Every row comes from one small tree of marks. Brackets hold a mark, then the marks that hang from it, in alphabetical order. Every link used is in the known rows. Which tree was each row made from?
Known rows:
{zenunu {kebim dozar {vomi nofis}}}: 1 8 -10 1 4 -20 5 2 14 -6 -16 3 -8 -11 -24 -5 8 0 5 0 23 18 10 -1 -2 -7
 -12 -13 13 0 5 18 10 1 5 20 -1 6 0
{lodan {dede nofis pase vomesub vomi zenunu}}: 5 -10 15 -5 -11 9 9 2 -24 -5 9 -23 -6 21 28 6 -4 4 2 0 -4 -13 -4 15 15 6
 15 -17 6 -3 2 -14 -9 7 8 -52 9 11 -3
{kebim {dede lizud lodan nofis vomesub} dozar vomi}: -5 16 -5 -3 8 -13 -6 14 -18 -21 -9 -13 -20 -2 -5 -6 -4 3 22 -21 0 7 38
 -4 -11 8 17 -38 19 -2 11 10 15 14 1 -47 5 -3 -18
{bopov {vomesub {dede kebim} {nofis vomi}}}: 1 -31 5 1 -8 14 -20 19 -15 -20 7 6 0 -9 -3 8 2 -3 3 21 15 -25 -8 -5 6 7
 -9 26 -4 5 -9 24 -11 -12 -11 25 8 -18 4
{lodan {dede lizud {vomi kebim nofis}}}: 14 -14 -1 -14 3 -11 15 -22 1 19 6 3 -6 -17 -5 -3 -14 -4 4 5 2 -19 1 -13
 0 8 -9 -3 11 -10 -2 9 -10 15 -8 5 7 -4 22
{vomesub bopov {dede dozar zenunu} {nofis vomi}}: 18 -2 4 -4 -9 8 -13 28 -26 -4 2 -15 14 7 -10 -6 6 -10 -14 1 5 -44 22 -13
 13 -3 -34 9 -19 -2 -5 2 -12 -6 -7 -24 -13 -4 1
{dozar {dede {kebim vomi} lizud}}: 2 12 1 8 2 -20 19 -12 21 -17 -12 12 -5 -7 -4 -5 3 5 8 8 3 -12 0 1 4 -4
 11 -8 -10 -2 12 -6 -4 3 3 20 0 -1 15
{vomesub bopov dede nofis}: 2 10 -18 7 -16 9 -24 11 16 20 -2 9 11 -11 -22 -17 -4 -16 3 -11 6 -47 30
 -4 -1 -9 -39 10 9 -2 -16 2 -22 -1 -2 -10 -9 -14 10
{lizud {pase {dede dozar vomesub}}}: 3 -4 6 2 15 -4 -10 5 31 7 -4 13 7 5 15 18 10 7 -10 10 3 14 -22 2 -4 -15
 11 31 -1 2 9 -4 1 -7 -1 8 -10 -8 -6
{lizud {pase {dede {kebim zenunu} lodan nofis}}}: -6 10 -1 5 -5 2 -12 -6 12 4 4 17 3 -8 11 -12 10 4 8 -8 -18 24 -16 0 -7
 -1 11 26 5 2 -14 -12 6 5 2 11 14 -15 -5
{kebim zenunu}: -10 21 -18 9 5 1 -12 4 9 26 3 13 3 -3 -27 -15 -10 -11 2 -4 6 17 -1 -7
 -11 -2 -3 7 -2 7 -1 6 -9 -1 8 11 -11 -3 0
{kebim {dede {vomi nofis}} zenunu}: -12 26 -26 -16 1 -3 -13 9 -18 24 6 1 0 -13 -25 -27 -3 -4 11 -8 11 -1 6
 -8 -6 12 -11 8 -5 -13 -5 13 -2 -2 5 -3 10 8 10
{lodan {dede lizud nofis pase vomesub {vomi kebim}}}: 7 -27 12 -11 -8 9 18 -13 -22 -4 10 -17 -14 1 18 10 -15 1 8 4 -8 -23 1 8
 9 9 8 -25 18 -9 -1 -12 -1 15 -1 -26 8 10 2
{lizud {dede lodan {vomesub nofis} zenunu} pase}: 5 -17 16 10 -10 16 -27 17 14 -1 11 20 9 16 50 13 8 4 -14 -20 -21 30 -7 2
 -9 -17 2 24 9 4 6 -9 -15 -27 14 -23 -2 -18 -9
{pase dede}: -4 16 -10 6 11 -10 -12 -15 32 17 -8 22 12 0 -12 -4 1 -1 10 5 9 4 -18 5
 -25 -5 4 29 1 4 -9 1 -3 6 -7 6 9 -17 9
{lizud {dede vomesub} pase}: -6 -9 5 10 9 6 -22 6 34 17 0 31 15 9 37 5 -1 1 -13 0 -5 26 -13 1 -9 -25
 7 35 11 2 9 -1 -10 -27 10 0 -5 -12 1
{lodan {dede kebim {lizud pase} {nofis vomi} zenunu}}: 6 -16 25 -4 0 5 20 -6 -17 -8 9 -3 5 0 28 -2 -11 10 -5 15 -15 -12 -11 -16
 18 -6 19 5 -9 3 8 -1 -6 10 7 1 -10 -11 -2
{zenunu dede kebim}: -16 -7 0 12 -13 -1 5 -4 17 -6 -11 25 6 -8 5 2 8 1 -2 12 7 2 -8 22 -17
 -10 6 21 4 13 3 -4 -3 0 2 20 -14 8 5
{kebim dozar zenunu}: -13 33 -15 10 12 -3 -13 23 -2 20 -3 4 0 -6 -39 -13 -11 -10 -4 -7 9 33 12
 -11 4 2 -6 -11 -4 8 0 9 3 -3 12 13 -14 5 -3
{lodan {dede dozar kebim pase {vomesub bopov nofis}}}: 33 3 4 7 -18 7 1 11 -9 -12 15 -21 -1 -6 1 12 -5 -9 -18 1 -1 -20 12 13 33
 14 -7 -13 10 5 9 -14 -18 7 11 -7 -4 2 -14
{kebim dozar {zenunu {dede {vomesub bopov}}}}: -18 18 -9 8 -8 6 -16 47 -14 14 -3 1 -1 -8 -20 -9 3 -13 -21 -4 4 10 18 2
 2 2 -21 -11 -9 8 4 -3 12 -11 8 -7 -12 13 1
{vomi {dede lizud pase} {kebim zenunu}}: 3 -15 -13 -18 4 20 22 -5 -5 1 8 -13 -3 -22 -13 -7 -21 -2 -8 1 -7 20 -6
 -8 -8 5 -15 -15 -2 -16 -8 1 12 -4 0 34 1 0 8
{kebim dozar vomi}: -10 31 -14 7 20 -20 -5 10 20 7 -12 -5 -1 1 -38 -7 -4 2 11 -7 22 11 24
 -13 1 -1 -5 -13 9 1 10 18 14 2 7 -2 -7 -3 0
{pase {dede nofis vomi}}: -10 13 2 -3 3 -16 -11 -21 6 13 -9 12 3 11 -8 -12 9 2 23 9 2 -15 -21 10
 -15 0 1 16 3 -3 -13 -6 6 15 -14 -20 22 0 13
{lizud {dede zenunu}}: 1 5 1 13 4 -3 -6 -3 12 8 2 23 18 21 18 -9 -3 -3 -6 -1 -4 23 -10 -1 -13
 -12 8 17 -4 6 2 -6 -18 -10 3 -18 -3 -11 6
{zenunu {dede dozar pase} kebim}: -4 -11 1 9 -11 8 19 -2 4 -22 -6 -5 4 1 17 16 5 11 -10 8 6 7 -7 27 4 -3 8
 8 -5 10 14 -20 0 0 7 20 -18 26 -9
{dozar {dede nofis vomesub}}: -7 0 5 8 -4 -9 -7 -2 17 3 -16 29 -5 14 22 0 8 -12 4 13 0 -3 -14 15 -6
 -20 13 -4 2 2 0 -5 -17 -3 8 -20 12 1 18
{zenunu {dede pase} {kebim dozar vomi}}: -20 6 -7 6 -7 6 14 19 5 -23 -11 -16 -1 -6 -5 4 5 19 2 -5 19 7 15 18 4 1
 -6 -8 1 3 9 -9 24 -6 14 12 -11 22 -4
{dede dozar lizud lodan pase vomesub}: 27 -21 10 3 7 1 8 -20 2 -23 1 -21 -15 10 25 35 -3 5 -8 -11 -14 19 2 13 0
 4 23 -28 11 13 26 -11 -7 7 -2 1 -3 13 -31
{vomesub bopov}: -2 22 -16 5 3 -12 -11 -16 30 33 -5 13 14 -4 -23 -13 -3 -19 -2 -3 4 -17 7
 -6 -8 -11 -17 11 13 8 0 5 -10 1 -2 0 -1 -9 9
{kebim {dede lizud lodan pase} dozar zenunu}: -9 32 -23 -3 8 17 -6 21 -23 0 8 -24 -7 -18 -16 -10 -23 9 6 -33 -6 32 30
 -6 0 17 5 -24 -3 0 5 -5 9 0 13 -1 -5 10 -21
{dede dozar kebim nofis {vomesub bopov} vomi zenunu}: 24 -11 30 -2 -20 -22 22 -2 -47 -32 4 -19 -10 24 7 4 33 -18 -14 19 -16
 -20 -9 9 31 9 10 -33 -3 5 9 -18 0 19 -11 -38 6 26 -12
{nofis {dede kebim lodan pase} vomi}: 4 1 7 -10 5 13 -7 -17 -4 -8 8 -11 14 -9 8 8 6 5 -2 0 -11 13 -14 2 -2 15
 9 21 -5 2 -24 19 20 -12 -5 37 30 -17 -20
{bopov {vomesub {nofis dede}}}: -13 -10 -5 4 -6 13 -22 3 8 13 12 19 -2 -6 -11 6 -5 -4 0 6 9 -19 -18 -8
 -6 -1 -7 14 -2 5 -16 26 -8 -14 -7 20 -5 -24 2
{kebim dozar {vomi {dede lodan pase}} zenunu}: -1 34 -19 -10 13 4 -6 23 -2 -1 -6 -33 -5 -11 -26 -16 -9 9 3 -28 7 45 30
 -6 -1 13 -17 -23 5 -12 3 10 28 -8 10 -4 13 1 -5
{dozar {dede {kebim vomi} nofis}}: -5 17 -2 10 -6 -21 9 -9 15 -13 -14 17 -3 5 2 -18 11 -2 18 9 4 -10 -3 7 7
 -7 11 -4 -2 -5 -1 -6 -4 6 8 -7 15 -1 19

Write each row's tree:
6 17 1 -7 0 4 -25 7 -6 26 4 -1 16 -4 -27 -5 2 -11 -17 4 2 -40 3 -16 4 1
 -36 15 -17 -1 -14 23 7 -11 -6 7 -2 -12 -3 | {vomesub bopov {nofis {dede dozar} vomi}}
8 3 2 0 8 -13 -2 -1 -2 -2 -9 -7 3 7 -7 -2 6 0 6 5 10 -15 17 2 10 3 3 7
 -2 -3 4 1 -13 9 -14 -11 -9 10 0 | {vomesub {dede dozar vomi}}
20 19 0 12 1 -23 15 -9 -4 -11 0 -5 -6 3 -5 -14 -6 -3 8 6 5 -6 17 -3 19
 11 19 -10 11 2 11 -1 -13 29 3 -25 -4 -7 -5 | {lodan {dede dozar {kebim vomi} nofis}}
8 -21 17 -16 19 6 3 -10 -5 6 10 0 8 -12 13 16 0 7 -16 2 -15 8 -6 -27 -6
 0 4 22 -11 -7 -9 23 25 -8 -16 34 -3 -17 -14 | {nofis {dede dozar {lizud pase} lodan} {vomi kebim}}
-17 -10 -12 -1 -8 21 6 40 -22 -4 9 -10 -5 -8 -12 5 -1 -7 -14 0 4 28 7 2
 5 10 -10 -13 -4 -4 -8 -8 21 -13 13 13 -6 12 -1 | {vomi {kebim dozar {zenunu {dede pase vomesub}}}}
-4 -33 5 -3 -8 18 -19 29 -21 -13 9 0 2 7 6 7 0 0 -2 12 16 -26 -7 -10 -2
 -2 -12 22 -13 3 -6 20 -14 -18 -8 -4 -3 -16 7 | {bopov {vomesub {dede zenunu} {nofis vomi}}}
-8 -5 1 3 -5 2 8 28 -26 -3 -3 13 -16 -6 -10 -4 -3 -17 -6 7 -3 19 4 -6 4
 -2 -3 -34 -9 -6 -7 -5 8 -1 5 -1 -2 11 12 | {vomi {kebim {dozar {dede lizud nofis vomesub}} zenunu}}
10 -29 6 -13 -9 15 9 -5 -28 -14 17 -25 -19 -5 4 19 0 -1 1 -16 -15 10 1 7
 -6 20 2 -25 13 -6 1 -13 15 1 -6 2 14 20 -13 | {dede lizud lodan pase vomesub {vomi {kebim zenunu}}}
-4 0 0 11 -6 -14 15 5 6 -23 -13 2 -1 1 -2 3 15 8 -2 6 17 -2 8 15 -6 -2 5
 9 -3 6 20 -6 7 6 1 3 -21 16 -2 | {zenunu {dede dozar} {kebim vomi}}
19 -27 2 -21 -1 -3 36 -12 -24 -13 13 -35 -5 16 6 13 13 3 -8 6 0 3 -16 -7
 25 11 -8 -20 -9 -16 2 -9 6 1 0 1 9 25 3 | {dede dozar pase {vomi kebim nofis} zenunu}
-9 -8 10 -6 -4 -13 17 -21 -4 3 -9 19 -8 4 7 -8 2 -4 15 13 -7 -27 -11 0 1
 -7 2 -14 -4 -12 -3 -12 -2 9 -5 -6 12 14 31 | {dozar {dede lizud nofis {vomi kebim}}}
2 -6 2 -6 5 -9 -15 -17 1 6 -3 16 7 3 5 -4 8 -7 18 5 -5 10 -18 0 -33 4 1
 29 12 -2 -24 7 15 9 -17 -13 39 -22 10 | {pase {dede lodan {nofis {vomi kebim}}}}
0 -17 -2 -10 0 10 -4 -22 -7 1 6 -11 2 8 15 4 -5 -5 15 -5 -10 11 -5 -2
 -11 4 -2 7 20 -4 -14 5 13 0 2 -4 35 -5 -2 | {dede lodan {nofis {vomi kebim}} pase}
-9 -5 -6 7 -16 18 -17 17 -15 1 20 15 -7 -15 -21 -3 0 -7 -6 7 3 -7 -19 -8
 5 13 -6 8 -11 6 -20 20 -4 -11 -3 35 -5 -19 -6 | {bopov {vomesub {nofis {dede {kebim zenunu}}}}}
-3 2 14 -3 1 -12 16 -9 -1 -1 -8 8 -2 12 11 1 6 9 0 8 -3 -20 -13 3 4 -8 9
 -10 -23 -3 12 -14 -10 -2 -1 -6 -3 17 23 | {dozar {dede lizud vomi zenunu}}
17 -1 -9 6 5 7 -3 -6 10 -12 -3 -19 3 4 16 7 -3 4 4 -19 -1 13 25 8 4 2 9
 2 9 3 1 -10 -17 5 -5 -10 0 0 -16 | {vomesub {dede dozar lodan pase}}
-2 7 -3 -1 -2 2 -14 -2 17 24 -1 15 10 -7 -11 -2 8 -19 -16 2 -2 -14 -2 2
 -12 -6 -7 6 3 3 -22 18 2 -9 -9 0 0 -18 -5 | {nofis {dede {vomesub bopov}}}
-8 -3 12 -2 3 -15 8 -37 -5 8 -8 4 -11 9 -5 -6 -7 1 21 8 -9 -29 -7 -1 -2
 -3 6 -18 5 1 8 -3 -3 20 -9 -7 0 14 4 | {dede lizud nofis vomi}
7 -11 24 -7 12 -8 26 -12 -8 -4 4 -16 -2 16 10 15 4 19 -11 5 -10 -10 -11
 -14 22 -8 13 -7 -18 0 29 -12 -1 4 -4 3 -31 22 -8 | {dede dozar {lizud pase} vomi zenunu}
7 -1 8 7 -2 -3 16 -14 -5 7 3 5 -4 8 13 -10 -21 -1 4 0 -11 -13 2 -7 -1 -6
 18 -17 -1 8 6 -7 -24 23 4 -31 -18 -11 4 | {lodan {dede lizud nofis zenunu}}
-2 7 6 -5 12 -15 -2 -24 12 8 -7 8 2 -1 -13 0 2 10 16 8 2 -17 -18 6 -18 3
 3 11 -6 -1 -1 -6 6 14 -18 6 7 1 9 | {pase {dede lizud vomi}}
-8 2 8 -1 -1 4 1 7 -14 5 5 -7 -7 -4 11 2 3 16 -9 -14 -16 5 8 -3 2 7 1 5
 -15 2 22 -17 8 1 -1 6 -18 22 -5 | {kebim {zenunu {dede dozar {lizud pase} lodan vomi}}}
1 5 4 2 14 -4 4 2 22 6 0 7 14 11 13 7 10 13 -10 4 -1 14 -22 -7 1 -14 11
 30 -14 1 7 -10 -1 -4 -1 3 -16 -9 -2 | {lizud {pase {dede dozar zenunu}}}
-5 -27 -7 4 -7 16 -12 -5 0 -8 3 -2 -8 5 31 3 -5 0 15 -10 0 -4 3 7 -5 -1
 9 6 18 5 -8 1 -17 -3 -11 -20 17 -9 -1 | {bopov {vomesub {dede lodan nofis pase}}}
21 5 -4 -11 18 -9 15 -23 16 -19 -9 -30 -8 -2 3 4 -8 16 5 -17 -2 12 15 -1
 -6 5 1 -21 8 -8 22 3 12 6 -6 -2 6 -1 -9 | {kebim {vomi {dede dozar lizud lodan pase}}}
-9 10 -11 3 -7 23 -15 -7 17 16 8 -1 7 -6 -14 1 -11 5 4 -7 -1 -16 -5 0 1
 0 -15 4 -5 -2 -23 9 -1 -11 10 24 -6 -16 -9 | {vomesub {nofis {dede pase}}}
-20 -1 -1 8 -9 12 10 13 3 -16 -10 -3 3 -7 5 10 1 12 -6 3 8 18 1 24 6 -3
 -2 -2 0 10 5 -13 11 -8 13 26 -13 23 -5 | {zenunu {dede pase} {kebim dozar}}
-5 4 -2 3 4 -9 13 19 1 1 -3 13 5 1 -9 0 3 -11 -8 9 8 23 0 -8 6 -6 0 -8
 -8 -5 -9 -1 3 -8 6 3 -3 -1 21 | {vomi {kebim {dozar {dede zenunu}}}}
16 -1 -10 -8 5 2 -1 -25 14 10 2 -6 0 -4 15 7 3 3 -7 -12 -9 17 -5 -2 0 5
 -2 -6 -1 -3 -12 13 -2 -4 -3 19 18 -9 -14 | {vomi {nofis {dede dozar lodan pase}}}
